Every row comes from one small tree of marks. The marks that hang from a mark follow it in brackets, in alphabetical order. Every link used is in the known rows. Which tree was each row made from?
In the rows, zero is written as 128.
Known rows
dudu(vilinok(neve)): [124 147 135 131 127 133 132 119 136 111 134 138 142 122 149 145 130 121
  93 142 125  95 118 151 126 147 127 110 140 122 139 119 149 121 137 124
 119 129 127 132 120]
nisu(dazug gisil(kazod) mevon): [126 159 134 153 138 154 125 127 109 110 124 148 154 165 146 147 132 132
 133 142 125 138 119 128 108 122 131 156 105 127 125 114 160 123 130  83
 130 107 118 138 116]
neve(kazod(dazug(nisu) mevon(mikimes(dudu)))): [131 111 145 134 144 156 132 121 119 129 131 147 101 110 120 144 122 135
 105 134 130 126 125 106 116 153 125 151 128 140 127 120 117 125 127 138
 133 119 111 125 112]
mevon(liba(neve) mikimes nisu(gisil)): [122 153 139 125 141 109 130 138 124 149 117 147 106 116 156 134 111 113
 130 138 130 127 121 151 128 103 114 139 133 119 125 151  18 113 143  86
 154 106 114 168 107]
gisil(kazod): [133 142 127 127 135 153 130 133 118 122 132 141 141 138 147 137 126 130
 109 138 121 123 105 159 127 136 123 129 125 121 120 119 111 127 132 115
 162 122 121 137 114]
kazod(dazug dudu(vilinok(neve)) mevon): [133 106 136 137 125 124 128 104 104  91 140 131 134 112 122 130 141 127
  97 140 131 106 138 117 121 169 131 143 132 142 128 113 239 123 133 133
  95 137 123 117 118]
neve(kazod(basad dudu(vilinok) mevon(mikimes))): [133 106 125 141 125 146 132 113 110 122 133 131 136 104 106 123 127 120
 114 139 137 124 136 122 126 163 126 141 121 131 113 116 199 119 132 134
 140 137 118 127 117]
vilinok(dudu): [124 131 147 124 124 135 128 125 139 122 135 141 140 125 144 139 133 129
 101 140 124 106 113 158 118 141 126 118 131 113 143 113 105 131 134 128
 130 116 123 138 121]
dudu(vilinok): [121 140 130 127 125 140 128 125 130 117 135 137 151 128 143 144 129 123
  99 141 122 103 110 162 126 139 124 120 129 117 132 121 145 124 134 115
 134 139 129 134 126]
kazod(basad): [135 126 133 131 125 151 128 119 112 128 138 135 151 112 140 127 130 125
 106 136 127 119 119 149 126 140 126 133 125 109 138 116 115 127 131 118
 132 127 125 145 124]
liba(mevon(nisu(gisil(kazod)))): [128 157 132 136 141 126 128 143 120 129 130 144 136 149 137 141 125 124
 129 143 122 141 123 171 120  93 125 135 118 121 102 140 100 123 135  95
 145 112 121 152 106]
kazod(basad mevon(mikimes(dudu) nisu(dazug))): [126 110 140 158 131 142 124 121 101 130 128 140 114 102 112 126 132 125
 122 133 128 140 136 101 119 140 132 170 127 113 124 123  78 119 133 109
 119 106 114 137 123]
mikimes(dudu mevon(liba nisu(dazug(kazod)))): [122 116 156 135 142 144 125 149 136 139 121 149 109 132 139 153 124 129
 134 132 115 120 121 138 110 120 126 163 159 109 142 126  38 128 130 110
 128 121 127 129 109]
mikimes(mevon(liba(neve(kazod(dazug))))): [134 130 139 121 148 131 133 131 119 140 126 139 119 114 149 144 116 128
 121 132 131 129 129 183 117 143 121 138 136 144 147 121 122 121 136 119
 142 139 116 135 108]
vilinok(dudu(mikimes)): [112 136 148 127 123 137 129 123 133 120 132 136 136 119 142 135 130 120
  98 143 129 101 113 148 121 150 125 115 130 125 142 120 118 125 135 137
 119 123 120 133 120]
vilinok(dudu(mikimes(mevon)) neve(kazod(dazug))): [120 133 155 133 138 142 139 112 134 116 130 136 115 108 133 142 127 124
 101 140 135 101 135 140 112 179 132 113 139 159 150 107 158 119 135 154
  92 122 104 113 109]
dazug(kazod nisu): [129 119 141 123 134 155 130 130 140 136 138 150 130 130 152 151 119 128
 101 139 124 104 104 130 122 119 120 131 144 103 128 131  89 139 129 128
 120 122 133 135 110]
dudu(mikimes(mevon(liba nisu(dazug))) vilinok): [ 97 136 145 151 131 134 124 139 119 128 117 135 117 116 131 142 124 109
 128 142 126 109 127 135 121 136 128 143 143 137 125 131 105 114 137 105
 105 142 124 130 123]
mikimes(dudu(kazod(dazug) vilinok) mevon): [123 126 144 132 137 154 128 139 117 107 131 135 151 135 133 148 129 131
 116 140 114 101 119 153 116 150 131 131 135 139 130 119 184 116 128 132
 116 150 127 102 120]
dazug(nisu(mevon(liba(neve)))): [119 137 143 131 136 126 126 140 131 142 125 148 122 125 162 146 121 125
 126 140 131 120 126 149 117 105 122 137 141 111 141 134 102 130 141 108
 129 119 139 152 107]
dazug(kazod(basad dudu(vilinok) mevon) nisu): [134  83 137 139 121 149 126 122 112 117 143 137 141 113 118 132 130 124
 107 141 129 106 129 101 121 135 130 152 142 102 101 124 204 134 126 140
  98 136 137 122 111]
mevon(liba): [125 134 140 119 129 141 126 132 128 136 127 140 130 123 152 137 125 125
 113 134 123 115 113 162 125 133 117 133 134 118 153 123  79 128 135 113
 154 134 129 151 121]
liba(mevon neve(kazod(basad))): [137 141 125 131 139 122 134 129 124 142 136 135 151 113 143 141 120 122
 114 141 137 140 139 199 118 117 124 122 120 117 130 129 151 124 140 128
 140 130 130 148 108]
basad(kazod(dudu(vilinok) mevon(mikimes))): [124 106 130 145 125 141 130 117 106 115 130 140 141 127 116 139 128 123
 111 140 126 117 132 130 130 151 118 155 123 140 113 132 170 124 134 128
 141 129 123 120 116]
vilinok(dudu(kazod)): [122 134 144 122 125 146 132 129 142 121 128 139 150 131 145 135 127 126
 113 143 124 103 111 157 120 138 121 110 130 115 132 123 126 126 138 135
 124 124 128 126 117]
gisil(kazod(basad dazug)): [138 117 126 131 133 158 129 124  88 115 137 130 144 118 135 122 127 126
 107 135 129 129 122 128 126 156 132 148 116 126 107 108 134 123 126 124
 146 126 110 132 116]
gisil(nisu): [129 137 129 131 129 145 128 117 112 126 133 141 135 125 144 137 128 123
  95 142 119 116 104 152 127 134 129 143 133 110 130 119 116 131 131 111
 147 126 122 142 117]
nisu(gisil(kazod) mevon): [131 159 132 139 136 152 128 130 117 117 127 147 152 162 148 141 130 132
 130 141 122 132 114 151 116 119 127 141 111 127 130 119 154 124 131  92
 147 112 119 144 110]
dazug(kazod(dudu(mikimes))): [125 115 137 123 129 145 131 121 122 121 136 139 140 128 143 137 125 122
 105 141 131 102 109 133 126 145 119 136 137 120 134 131 147 133 132 137
 123 136 128 128 109]
dudu(mikimes vilinok(neve)): [112 151 136 135 126 133 133 118 130 109 130 134 138 116 148 141 127 112
  91 146 131  88 119 142 129 158 126 108 139 134 139 126 159 116 139 133
 108 135 124 128 119]
basad(kazod(mevon(liba))): [131 113 136 133 128 148 129 125 112 134 123 143 133 127 134 139 125 127
 120 131 122 127 129 166 126 137 111 160 128 134 146 129 107 130 136 119
 149 130 127 139 115]
kazod(basad dazug mevon): [139  99 131 137 124 147 124 105  90 119 143 130 140 103 124 117 136 128
 105 132 131 135 133 131 122 157 129 159 113 132 137 111 179 126 128 123
 107 134 116 135 126]
dudu(kazod(dazug) mikimes vilinok): [107 134 130 127 127 150 131 123 111 106 128 126 154 124 141 133 121 111
 106 147 133  95 114 135 130 159 122 123 119 145 114 133 199 114 136 138
 106 160 122 111 122]

Which tree is each row?
[109 146 132 148 141 100 127 134 123 145 129 143 118 119 147 146 121 114
 119 144 135 146 135 152 120  99 123 139 121 124 115 149  71 120 146 100
 121 108 126 148 115]	liba(mevon(mikimes nisu(dazug)) neve)
[118 140 129 135 134 152 126 140 110 128 117 141 124 147 150 134 124 121
 125 141 121 131 115 141 122 127 132 157 132 120 121 114 122 127 135 105
 178 125 122 141 102]	gisil(kazod nisu(mevon(liba)))
[148  97 136 139 126 137 127 112 106 125 137 140 137 118 115 119 131 125
 130 135 129 130 131 120 119 120 124 168 132 104 111 131 152 130 129 107
 106 117 121 144 106]	dazug(kazod(basad dudu mevon(nisu(gisil))))
[118 112 139 140 131 136 129 118 120 120 129 140 129 122 130 135 125 116
 118 142 134 110 117 106 122 136 123 155 138 111 110 134 114 131 134 119
 102 125 124 127 111]	mevon(nisu(dazug(kazod(dudu(mikimes)))))
[131 103 136 128 124 151 130 118 108 123 138 133 148 113 135 125 125 118
 107 139 135 107 120 119 127 150 124 143 134 111 125 124 154 131 129 142
 118 135 126 130 110]	dazug(kazod(basad dudu(mikimes)))
[134 126 125 140 134 140 128 127 114 127 130 140 122 126 126 125 129 128
 122 136 122 138 116 153 129 127 123 144 129 122 106 128 113 126 137 106
 142 117 117 138 109]	gisil(kazod(mevon(nisu)))
[121 133 151 128 134 143 124 152 131 124 126 140 131 132 140 153 130 130
 119 136 110 103 119 169 116 138 129 131 151 124 155 117 111 119 129 119
 149 142 133 129 120]	mikimes(dudu(vilinok) mevon(liba))
[133 115 131 128 127 160 130 117  99 120 134 129 157 113 138 120 125 122
 114 138 131 118 124 131 125 151 125 140 116 125 121 121 157 122 131 130
 115 141 120 126 122]	dudu(kazod(basad dazug))
[116 154 132 128 145 114 134 147 143 133 129 141 133 129 144 163 117 121
 108 146 129 124 131 187 118 122 124 112 129 128 127 138 135 114 141 134
 164 130 129 132 106]	liba(mevon(mikimes(dudu(vilinok))) neve(kazod))
[108 133 141 138 134 132 126 132 124 144 117 143 101 112 141 134 119 114
 125 136 130 127 122 114 126 128 119 151 132 121 127 134  15 121 139  98
 144 115 117 151 122]	mevon(liba mikimes nisu(dazug))
[117 148 131 130 139 109 128 136 126 147 135 142 131 125 159 146 120 120
 106 143 132 138 127 179 125 108 119 120 119 131 138 145 105 123 143 116
 142 119 131 149 113]	liba(mevon(mikimes) neve)
[129 124 130 137 128 141 130 121 125 132 128 138 136 120 128 122 127 124
 129 138 124 127 118 157 128 123 115 136 130 122 122 141 137 125 141 112
 111 131 128 133 114]	dudu(kazod(mevon(nisu)))
[134 108 137 132 123 145 123 124 105 137 131 134 131 106 132 119 131 124
 119 131 128 132 132 147 124 141 122 152 128 120 148 119 131 125 133 118
 134 135 127 149 122]	kazod(basad mevon(liba))
[132 126 140 121 136 154 130 130 116 111 131 138 149 130 141 138 128 133
 113 137 120 109 113 144 120 149 123 137 126 125 134 122 138 123 130 132
 131 137 124 119 118]	mikimes(dudu(kazod(dazug)))
[141 111 136 124 131 140 130 119 123 129 126 138 125 117 122 130 129 131
 125 133 130 129 128 156 121 148 116 147 132 130 142 117 161 131 135 125
 155 139 126 141 111]	neve(kazod(dudu mevon(liba)))
[140  98 134 127 127 142 127 116 121 122 140 142 138 129 131 134 133 133
 111 135 125 123 116 139 121 137 118 151 134 117 138 124 179 138 131 127
 121 131 132 129 111]	dazug(kazod(dudu mevon))
[131 109 131 157 125 140 123 109 100 127 133 136 132 103 116 120 135 123
 122 135 130 140 135 123 120 132 129 166 123 111 120 120 127 126 134 101
  98 118 121 141 126]	kazod(basad mevon(nisu(dazug)))
[119 101 136 138 115 136 123 124  94 114 128 123 138 101 115 116 132 112
 118 139 135 112 137 122 128 159 127 151 131 129 125 122 208 117 133 134
 121 154 130 133 120]	kazod(basad dudu(mikimes vilinok) mevon(liba))
[120 137 139 136 131 151 135 134 125 116 125 135 141 113 140 135 121 116
 109 143 127  95 129 115 127 155 129 113 140 120 124 127 129 107 136 145
 129 125 124 118 114]	mevon(mikimes(dudu(kazod(basad) vilinok(neve))))
[121 131 131 134 130 147 139 107 112 107 131 124 138  95 130 130 121 109
  94 143 144  96 139 122 125 184 132 121 128 143 122 112 193 112 134 151
 105 144 108 119 115]	dudu(mikimes vilinok(neve(kazod(basad dazug))))
[107 143 140 137 129 143 126 136 136 119 128 143 137 139 142 150 130 126
 113 142 122 109 121 137 118 138 131 131 130 124 147 119 135 120 134 117
 146 125 126 128 119]	nisu(mevon(mikimes(dudu(vilinok))))
[119 135 138 136 125 128 132 115 121  99 133 132 141 114 137 136 132 115
  95 147 133  86 124 127 129 162 128 114 142 131 128 124 189 119 137 138
 109 136 128 125 115]	kazod(dudu(mikimes vilinok(neve)))
[104 143 133 149 136 124 125 129 105 139 114 145 112 128 160 142 119 113
 122 144 133 139 128 121 118 123 130 167 127 123 133 127 100 120 142  94
 148 114 123 146 110]	gisil(nisu(dazug mevon(liba(neve) mikimes)))
[120 135 135 129 151 121 134 132 125 145 134 144 112 113 146 152 111 121
 104 144 141 135 136 147 119 119 122 129 120 140 113 143 115 124 138 133
 130 121 122 138 105]	liba(mevon(mikimes) neve(kazod(dazug(nisu))))
[116 139 136 146 134 121 124 128 126 132 133 141 134 128 135 144 132 122
 119 142 127 137 131 158 116 106 126 143 122 117 124 135 101 130 139 100
 111 120 131 145 123]	liba(mevon(nisu(dazug)))
[123 155 140 151 131 145 123 116 116 114 128 149 156 153 146 148 136 131
 128 141 125 130 123 134 106 122 128 155 107 123 150 116 159 126 131  81
 106 114 123 144 126]	nisu(dazug gisil mevon)
[115 137 145 137 144 112 127 145 122 140 115 146  99 110 147 144 117 119
 127 136 128 128 125 131 120 120 122 153 143 110 126 140   4 115 142 102
 157 105 120 148 111]	mevon(liba(neve) mikimes(dudu) nisu(dazug))
[110 135 154 134 137 146 124 131 113 135 122 150 107 133 150 140 119 122
 128 138 133 122 131  90 114 122 124 159 118 141 136 129  92 122 130 101
 123 114 115 151 115]	kazod(dazug(nisu(gisil mevon(liba mikimes))))
[136 148 154 133 147 114 126 150 125 139 120 150 115 126 146 147 123 130
 139 135 115 125 125 182 113 101 124 145 152 114 142 139  46 115 135  90
 142 111 123 155 105]	mikimes(dudu mevon(liba(neve) nisu(gisil)))
[144 124 125 125 138 135 136 112 105 126 136 132 144 100 140 130 120 124
 107 136 140 128 132 162 122 151 126 138 120 122 122 116 144 122 134 128
 134 130 111 138 112]	liba(neve(kazod(basad dazug)))
